Known rows, with every step that occurs:
bofi/sipiv/diza: [ -4 -21  27 -24  63 -27  52  49 -35 -28  67  31   3  15 -33  22 -34  -3
 -29 -53 -41 -16 -53 -24  53 -50   9  12  44  16  26  13  54  -9  -1 -73
  11   3  23  47 -34 -33  16 -20 -41  55   1]
bofi/dazani/vifar/bidi/guzi/sipiv: [  7 -36  10  61  32 -22  45  23   6   6  73  26   5  24  23 -23 -50  51
   3 -30   6 -77 -32 -18  23 -67  -4  73  54 -47 -23  29 -25 -46  17 -45
  25  56  20  46  -2  -1  20 -44 -59 -12 -14]
rede/dazani/bofi/bidi/guzi/sipiv/diza: [-13   0  -9  13  15 -48  21  29 -15 -16  53 -23   1  26 -10  -4 -38  21
  28 -60 -52 -53   7   1  24 -35  24  44  -3 -61   7  59  42   0   7 -32
  60  -6  15  21 -32 -42 -13 -16 -16  57  13]
dazani/bofi/bidi/guzi: [ -2 -10  26  -3  17 -24  35 -23   0   7  17  21  33  -8 -19  21  11  -1
   5 -48 -26 -33  19   7  17   4  13  18  14 -16  12  24   5 -27 -11 -24
  48 -41  30  27 -25 -27  60  16 -26  20   8]
bofi/sipiv: [ -5 -25  18 -19  41 -10  56  29   0  -6  77  41   3   7 -18  11 -26 -17
 -50 -58 -27 -43 -51 -11  47 -38   5  35  42  29  25   1  42 -18  17 -51
  10  -8  36  53 -33 -34  16 -10 -13  24 -13]
rede/dazani/vifar: [ 14 -38 -12 -22   7  -6  47  -8 -13  -2  47   5  -4   6   1 -13  -6  11
 -10 -67 -39 -31 -27   1  29 -52  50  66  43 -13  23  16 -25 -45  35 -42
  22  -3  28  31   5   1 -52  10 -24  19  11]
dazani/bofi/sipiv/diza: [ -5 -26  45 -30  38 -46  47  37 -67 -13  60  17  34  29 -32  10 -12  -1
 -27 -47 -65 -51 -41 -11  60 -34  11   2  37  14  17  32  38  -2   6 -53
  39  -9  24  28 -29  -6  -3 -20 -56  66   0]
dazani/vifar/bidi/bofi/sipiv: [-16 -54  -4   6  20 -18   7  26 -26  25  67  48  26   2  10   5 -13  -8
 -58 -50 -25 -46 -46  12  64  -1   9  42  34   6 -23   7 -30 -43   9 -73
  24 -25  41  35   2   8  23  -5 -47   7 -18]
guzi/bidi/vifar/dazani/bofi/sipiv: [-47 -45 -13 -20  34 -29  22  38 -20  50  83  31  19  -1  -3  -8 -36 -14
 -12 -63 -75 -77 -34  22  32 -56  -7  77 -20  -5 -28  19  -1 -43 -12 -42
  19   6  15  34 -15  -2  20 -36 -34  39 -41]
vifar/dazani/bofi/bidi/rede: [-39 -49  25  -1  19  63  13 -14 -16  18  26   9  19 -45 -28  10   2  10
  15 -49 -44 -16  -7   3  38   2 -13  64 -14 -31  -5  29  -5 -38 -15 -49
   8 -32  41  40   9 -35  36   3  -9  55   0]
bofi/bidi/guzi: [  0 -10   7  -6  41  -1  44  -6  33  -3  25  32   1 -25 -22  34 -14   2
  -3 -56   2   8   8 -12  17 -16   9  37  26  -8  15  12  30 -37  -9 -37
  30 -25  31  39 -28 -50  79  16 -20  13   6]
dazani/bofi/bidi: [  1 -26  21   0  29  -4  27 -13  -9   2  36  22  50  -1 -26  10   2  -7
 -10 -49 -55 -30   2  -8  33  -1  19  40   4   3  13  19  -2 -38 -10 -39
  31 -47  49  24 -17 -14  26  25 -19  45  15]
sipiv/bofi/dazani/vifar: [ 36 -22  53   5  31 -34  67 -36 -10 -10  55  21  43  27   6   6 -28  13
   1 -45 -43 -36 -52 -20  29 -46  45  16  46  -1  -2  35 -30 -54   5 -71
  20   8  30  15   3  20  -6  -2 -59  21  18]
rede/bidi/bofi/dazani: [ 23 -52 -30  35  48 -12   1  22  -9 -20  45 -18  40  32  -4 -17 -26   4
 -23 -53 -21 -29 -54 -26  13 -30  38  64  29  13 -11  53  -7 -56 -17 -61
 -24 -25  15  65 -28 -53  37 -14 -30  18  24]
dazani/bofi/bidi/vifar: [-19 -30  -6 -12  30 -18  15 -11   1  -8  28   7  37 -26 -11   8  11  -6
   0 -33 -73 -23  24   3  26  -3  13  45 -30  14  -6  30 -23 -47 -40 -42
  26 -56  35  32 -27  -3  38  39 -23  29  22]
dazani/vifar/bidi: [ 11 -47   0  14  28  20  30  -5 -11  12  43  55  12  14 -14 -14   3  26
 -45 -49 -20 -10 -47  -6  48 -38   4  52  58  13   6 -11 -38 -80  19 -40
  15   1  44  40  16  12  13  -8 -48  29 -12]
dazani/vifar/bidi/guzi/sipiv/bofi: [ -5 -17  18  37   6  -6  45   0  22   3  73  58  -3  37  12 -21 -49  39
 -50 -33  -6 -39 -55  21  38 -38 -11  -1  29 -28  -7  33   6 -63  38 -20
  45  23  25  -1  16   4  45 -29 -69   5 -22]
bidi/vifar/dazani/bofi/sipiv: [-43 -41  12 -22  29 -30  30  30 -28  32  77  12  -6 -14   3  12  -3  -5
 -27 -40 -77 -69 -10  29  48 -36 -25  50  -8  15 -17  32  -6  -7  -1 -32
   9  -7  31  37 -14  -3   8 -20 -23  35 -25]
rede/bidi/vifar/dazani/bofi/sipiv/diza: [-30 -48  -6  -8  55 -49   9  61 -52  11  92 -28  23  25 -38  -3   7   9
 -16 -48 -95  -8 -38  12  45 -43 -16  56   3  28   5  53 -22  -2 -22 -51
   9   2  13  43 -27 -16  22 -45 -53  73  -1]
rede/dazani/vifar/bidi/guzi: [ -2 -32 -32  10  -3 -12  31 -14  -6  21  34  19 -20   6 -10 -17  19  33
 -20 -50  14 -21 -16  16  25 -55  14  69  59 -11  10  12 -44 -67  35 -27
  40   8  32  44  10 -11  -6  -9 -39  13 -19]
vifar/dazani: [-19 -45   4 -10  54  43  32  12 -10  13  54  41 -36  -3 -17   5 -33   8
 -39 -68 -24 -19 -44  -9  28 -55 -18  58  29   3   8  17  29 -40  31 -38
 -18   7  30  40   5 -44  32 -17  -7  49 -29]
bofi/bidi: [  3 -27   5  -2  49  13  33   0  29 -13  39  32  17 -10 -25  19 -21 -11
 -10 -55 -33   7 -14 -22  28 -15  14  53  17   9  26   6  17 -44 -11 -52
   2 -33  37  49 -28 -45  48  26  -5  38   8]
rede/bidi/bofi/dazani/vifar: [ 30 -61 -14  26  27 -22   8   7 -15 -14  52 -23  68  30  10 -12  -9   8
   4 -55 -34 -31 -45 -21  15 -22  62  72  46  -1 -12  50 -67 -50 -15 -73
   4  -8  18  45  -1 -10  17  -3 -56 -10  29]
bidi/bofi/sipiv/diza: [-17 -40   8 -28  53 -12  17  62 -49 -21  52  26   3   3  -9  24 -46 -21
 -50 -62 -37 -28 -52  -3  57 -18  22  -4  21   5  -6  36  62 -15  -4 -76
   4 -25   9  29 -23 -37  32  -9 -38  48   7]
rede/bidi/guzi/sipiv/diza: [ 12 -19 -23  28  47 -10  41  60   2 -53  71   6  -8  61 -27 -25 -49  32
 -24 -49  -8   2 -47 -19  11 -61   5  34  41 -18  28  55  54 -28  10 -15
  13  32  -9  39 -36 -72  58 -40 -58  33  10]
sipiv/bofi/bidi/vifar/dazani: [-31 -25  -3   5  54   9  17 -16  32  18  55  30 -12 -35  -6  30 -25  -5
  -9 -59 -60  19  -8   8  30 -14 -14  37 -38  10 -21  36   3 -48 -26 -59
  -5 -32  33  18  -1 -28  59  12  -9  55  -6]
dazani/vifar: [ 20 -39  21 -25  26   9  56  -7 -14 -11  42  41  13   0  -4   1 -14  14
 -25 -49 -37 -19 -28  -9  26 -36  30  42  48   4  21   2 -13 -53  23 -42
  20  -4  32  21   6   6  15  21 -46  -3  12]

Rows:
[-33 -43   3  13 -19  10  22   7 -29   6  55  -3   6  -6 -32 -36  24   5
 -37 -39 -27 -69 -49  12  69 -28  -7  59  11   6  12  19  -3 -52  10 -23
  30 -33  43  70  -3 -23 -46 -31 -21  58 -22]	vifar/bidi/rede/dazani/bofi/sipiv
[  8  -6  22   8  39  -1  38 -26  28 -10  52  45  28   7 -26  20 -22 -10
 -19 -59 -39  18 -28 -11  37  -3  21   3   1  18  26  21  29 -52  -8 -60
  16 -47  41  18 -12 -30  42  23 -11  52  16]	sipiv/bofi/bidi
[ 30  -6   3  59  39 -44  55  15  39 -41  93   0  19  71  -2 -32 -59  33
  -4 -45  -3 -46 -60 -19   9 -52  17  21  28 -16   8  71  24 -43   6 -30
  11  24   5  37 -32 -59  40 -54 -43   8  -2]	rede/bidi/guzi/sipiv/bofi/dazani
[ 23 -16  41  35  20 -39  50 -31   0  16  39  31  25  26   5   3 -12  32
  -4 -43   7 -30 -41  -3  36 -46  10  10  54  -5 -20  28 -45 -70   1 -56
  41  12  36  27  12  10  35 -26 -77  14  -2]	sipiv/bofi/dazani/vifar/bidi/guzi
[ -5 -48 -30   5  37 -21   8  45  -5  -9  82   7  26  34 -13  -4 -17 -20
 -59 -64 -27 -25 -58   5  41   1  23  42  27  30  15  33  13 -25  -2 -49
   6 -40  21  54 -36 -48  35  -7 -25  16  -1]	rede/bidi/bofi/sipiv
[ 28 -25  45  30  29 -30  72  -1   6 -20  95  22  28  40  29 -10 -74  24
  -2 -44 -47 -77 -62 -18  29 -49  35  26  22 -37 -14  49   2 -39  20 -63
  10  31  25   5  -1  10 -20 -20 -49   9  14]	guzi/sipiv/bofi/dazani/vifar
[ -5 -38  -4 -17  -9  36  43 -31  13  -7  23 -14  19 -53 -16   1  10   9
  33 -59 -40   3  -7 -10  31 -16  42  86   9 -38  24   4 -42 -46  -4 -59
  33 -27  34  52  10 -23 -28  33  -8  14  41]	bofi/bidi/rede/dazani/vifar
[-40 -44 -38 -18  27   9   6  10 -21  39  47  33  -1  -1   3 -19 -24   1
  -8 -60 -66 -59 -31  24  10 -59  -1  77 -24 -11 -26  29  -3 -77  -9 -32
   7  -2  10  12   6  -7  39 -18 -40  49 -35]	guzi/bidi/vifar/dazani/bofi
[ 21 -57  17  41  42  -7  39   0 -14  13  48  22  32  13   1  -5  -5  25
  -5 -44 -21 -34 -46 -34  40 -55  18  81  61   1 -15   6 -57 -69  -1 -66
   9  25  43  60   7  14   5 -18 -54  25  -1]	bofi/dazani/vifar/bidi
[-20 -26  25 -34  -2  -6  44  24 -65 -27  45 -30  11  -6 -37 -15   3   3
  -8 -55 -54 -57 -46   2  65 -45  23  26  14 -11  17  42  31 -16   8 -52
  39 -22  18  50 -16 -29 -55 -21 -38  72  18]	bidi/rede/dazani/bofi/sipiv/diza
[ -4 -29   3  29  30  -7  34  41 -21 -11  57  47 -11  31  -2 -16 -46  51
 -22 -40  -6 -26 -39  -3  35 -55 -11  27  44 -43 -14  30  10 -47  20 -39
  42  45  11  22   6 -15  38 -36 -70  24  -9]	dazani/vifar/bidi/guzi/sipiv/diza
[  4 -30  19  56  46 -31  35  42 -23 -18  59  15   5  32   7  -6 -57  58
  13 -38 -11 -48 -41 -29  31 -78   3  51  53 -51 -30  41  -9 -36   9 -65
  28  63   7  41  -4  -8  20 -54 -71  23   0]	bofi/dazani/vifar/bidi/guzi/sipiv/diza
[ -3 -27  39 -20  19 -38  52  15 -33  -2  69  27  33  22 -22   7  -4 -15
 -44 -46 -49 -74 -38  10  54 -19   7  20  33  21  20  20  25  -7  15 -35
  34 -22  38  36 -32  -9  -2 -13 -32  31 -10]	dazani/bofi/sipiv
[-24 -29 -25 -25  54 -15  11  64 -36  -8  62  41  22  22 -11   5 -72 -23
 -37 -79 -40 -33 -77  -9  41 -41  41  26  12 -18 -14  17  63 -49  -9 -84
  22 -18  -5  27 -23 -38  45 -22 -47  57 -10]	guzi/bidi/bofi/sipiv/diza
[-10 -23 -28  28  13 -18  33  40 -20  -7  64   7 -30  34   0 -29 -45  53
  -5 -49 -11 -33 -35   4  31 -73   9  59  41 -51  -7  44   0 -40  38 -32
  50  37  11  28   3 -17 -27 -43 -53  34  -7]	rede/dazani/vifar/bidi/guzi/sipiv/diza
[ 21  -9  45  28  16 -45  78  -6  12 -16  80  22  20  30  36  -2 -72  32
  10 -41 -18 -76 -37  -6  20 -55  28   6  29 -56 -15  52   5 -28  25 -46
  34  43   6   1  -3   3  13 -29 -61 -19   8]	bidi/guzi/sipiv/bofi/dazani/vifar
[ -5 -12   2  25  42   3  47  28  46 -21  58  39  -7  -2  -1  10 -55   7
  -5 -46  -9 -35   4 -14  19 -25   1  46   5 -43   5  24  57 -16   8 -29
  23   1  19  33 -36 -65  67  -2  -7   4   1]	bofi/bidi/guzi/sipiv
[ 18 -18 -26   6  29  -3  41   9  16 -16  47  12   3  34 -34 -17   8  14
 -29 -54  12  10 -32   1   7 -34  11  37  47  24  38  27   6 -52   8 -11
  18  -7  13  44 -30 -65  69 -19 -44   4   1]	rede/bidi/guzi
[-15 -24 -39 -12  14 -36  15 -11   1  -4  28 -27  15 -23  -6  -4  20  -4
  13 -50 -75 -39  26  12  26 -16  31  73 -29   8  -2  39 -26 -42 -25 -38
  30 -58  33  38 -19 -10 -24  34   2  45  20]	rede/dazani/bofi/bidi/vifar
[  8 -10  22  72  32 -16  47  13  28 -12  73  37 -15  47  10 -27 -70  35
 -29 -38  18 -63 -67 -18  30 -63 -13  12  26 -17 -23  50  31 -58   6 -37
  11  24  22  35 -12 -41  42 -55 -46  30 -24]	vifar/bidi/guzi/sipiv/bofi/dazani
[  9 -38  50  37   6  32  47 -37  -8  -8  31  28  40 -10  -7 -22 -13  34
  -6 -33 -14 -17 -75 -15  50 -41  10  32  26 -11 -16  29 -47 -96 -12 -66
  12   6  38  45  27  15  10 -16 -72  27  10]	sipiv/bofi/dazani/vifar/bidi/rede
[ -8 -11  19  17  17 -25  34  17  14  -9  51  23  22  12  -1   3 -40   9
   4 -38 -36 -66  17   4  20  -8   4  34  -5 -47   2  40  41 -10   9 -18
  44 -18  30  16 -29 -33  46  -3 -22  11   0]	dazani/bofi/bidi/guzi/sipiv
[-22 -38 -24  15 -20  47  10 -16 -31  -3  17   2  -4  -7 -33 -54  27  25
 -36 -43 -19 -43 -39  16  51 -41   3  56  14  -1   6  32 -12 -90  12  -9
  20 -34  46  59  18 -21 -32 -10 -24  63  -9]	vifar/bidi/rede/dazani/bofi
[ -3 -25   1   4  60  18  48  57 -12 -54  66  35 -18  31 -13 -14 -76  21
 -36 -48 -36 -33 -57 -32  33 -65   3  23  17 -18   9  41  80 -24  24 -43
  -5  23   7  25 -14 -51  16 -19 -37  52   4]	guzi/sipiv/diza
[-27 -47  38 -17  29 -20  40  30 -46  40  90  26   4  10 -15  17 -12  -4
 -33 -59 -58 -71 -32  13  54 -27 -25  43  28   0  -1  28  18   7  26 -40
  16   1  37  37 -12 -12  -6 -38 -18  46 -36]	vifar/dazani/bofi/sipiv
[-38 -31 -12  26  59  12  24  15  47   9  93  36 -21 -11  15   9 -72   9
 -11 -52 -66 -15 -17   4  29 -29 -29  51 -56 -24 -26  52  32 -35 -11 -53
  -8  -6  21  10 -13 -35  41  -4   2  49 -13]	guzi/sipiv/bofi/bidi/vifar/dazani
[-27 -42  42 -22  50 -25  32  47 -77  24  84  18   5  18 -28  20 -22   4
 -21 -66 -72 -55 -44   0  58 -42 -14  26  31   1   6  36  29  10  14 -63
  21  10  21  32 -11 -10   0 -47 -44  80 -16]	vifar/dazani/bofi/sipiv/diza
[  1 -30   2  15  14   2  40  -4  -2  21  25  53  -1   1  -8   1   6  27
 -26 -39  10  -4 -25  14  28 -40  -8  33  59  -4   3   2 -28 -65  25 -23
  36  10  34  32   8  -6  57  -7 -63  -3 -17]	dazani/vifar/bidi/guzi
[ -8 -58 -18  10  18  19 -10   6 -26  14  25  46  12  -1  13  -5 -13   6
 -63 -45 -20 -21 -40  13  43  -8  15  37  34  -3 -23  16 -31 -86  13 -47
  13 -29  34  29  27   9  36  14 -53  16  -6]	dazani/vifar/bidi/bofi
[ 14  -4 -13  38  23 -14  49  19  39 -37  90  28   1  70 -11 -32 -47  26
 -49 -44  -7 -16 -58   8  11 -35   2  -2  15   0  28  55  47 -49  22  -3
  19   6   4  11 -26 -55  58 -36 -51  12  -8]	rede/bidi/guzi/sipiv/bofi
[ 20 -39  29  73  34 -23  42   1  10  -4  99  32  26  58  22 -33 -64  39
 -20 -37 -32 -68 -76 -22  42 -50   6  45  31 -23 -23  42 -23 -65  18 -68
  16  31  35  25  10  18 -14 -37 -56  31  -7]	guzi/sipiv/bofi/dazani/vifar/bidi
[-23 -31  18 -25 -20  -5  46   5 -38 -11  51 -15   9 -21 -23 -20  15  -9
 -19 -47 -44 -78 -39  19  59 -36  19  47   9  -8  23  28  16 -22  15 -27
  33 -34  31  60 -15 -29 -60 -10 -19  37   3]	bidi/rede/dazani/bofi/sipiv
[-12 -30   9  -6  27  70  36 -12  23 -32  14  27  17 -53 -32  14 -12  -6
  -6 -44 -16  21 -18 -21  38  -8  10  49  -9  -8  21   3  19 -54 -20 -51
  -1 -40  33  59 -15 -55  51  28 -11  30  26]	bofi/bidi/rede
[-18 -47  23 -12  29  15  24   0 -45  23  50  27 -12  14 -16   1 -12   7
 -35 -57 -57 -53 -30   6  30 -35 -15  47  24  -5  -4  31   8 -35  28 -28
   2  -4  34  23   5 -18  14 -17 -26  54 -22]	vifar/dazani/bofi
[-34 -45 -25 -17  50  32  24  18  -3  11  43  28 -50 -35   1   6 -22   7
 -34 -48 -42 -18 -20   8  27 -58 -23  61  -1  15 -16  30  10 -53  -3 -38
 -28   8  22  34   3 -34  39  -3 -14  35 -16]	bidi/vifar/dazani
[-20 -21 -21  45  32  20  29  38  20 -13  57  60 -42  22  -4 -28 -48  34
 -57 -32  27 -49 -39  -2  28 -54 -36  36  31 -11  -7  20  46 -58  34  -3
  19  23  26  40 -14 -52  59 -33 -32  16 -38]	vifar/bidi/guzi/sipiv
[-41 -45 -20  -4  62  25  13   8  25  17  45  18 -20 -57  -7  29 -18  -3
   5 -51 -57  17   7 -11  19 -28 -17  85 -19   4 -19  21  -7 -37 -26 -60
 -13 -18  36  44  -9 -41  56  13   6  45  -5]	bofi/bidi/vifar/dazani
[  0 -39 -52   3  44   5  23  20  20 -41  48   2  10  13 -27 -26  12  -3
 -39 -39 -34  15 -34   0  17 -43   9  59   6  53  27  26 -17 -73 -18 -26
 -14 -20  19  54 -31 -40  47   9 -33  15  11]	rede/bidi/vifar
[  0 -19  17 -10 -18  22  47 -56  16  -6  35  -3  28 -35 -14   3   1   7
  23 -62 -44  14 -30   5  36  -3  48  41  -6 -32  21  22 -32 -63  -1 -68
  37 -40  34  20  19  -7 -25  36 -23  32  37]	sipiv/bofi/bidi/rede/dazani/vifar
[-17 -54   3   1  37 -19   1  48 -63  12  55  39  25  12   0  15 -28   0
 -52 -52 -43 -15 -60   1  70 -13   9  24  41   1 -25  20 -17 -38  -2 -82
  32  -8  30  26   4   9  19 -16 -63  41  -4]	dazani/vifar/bidi/bofi/sipiv/diza
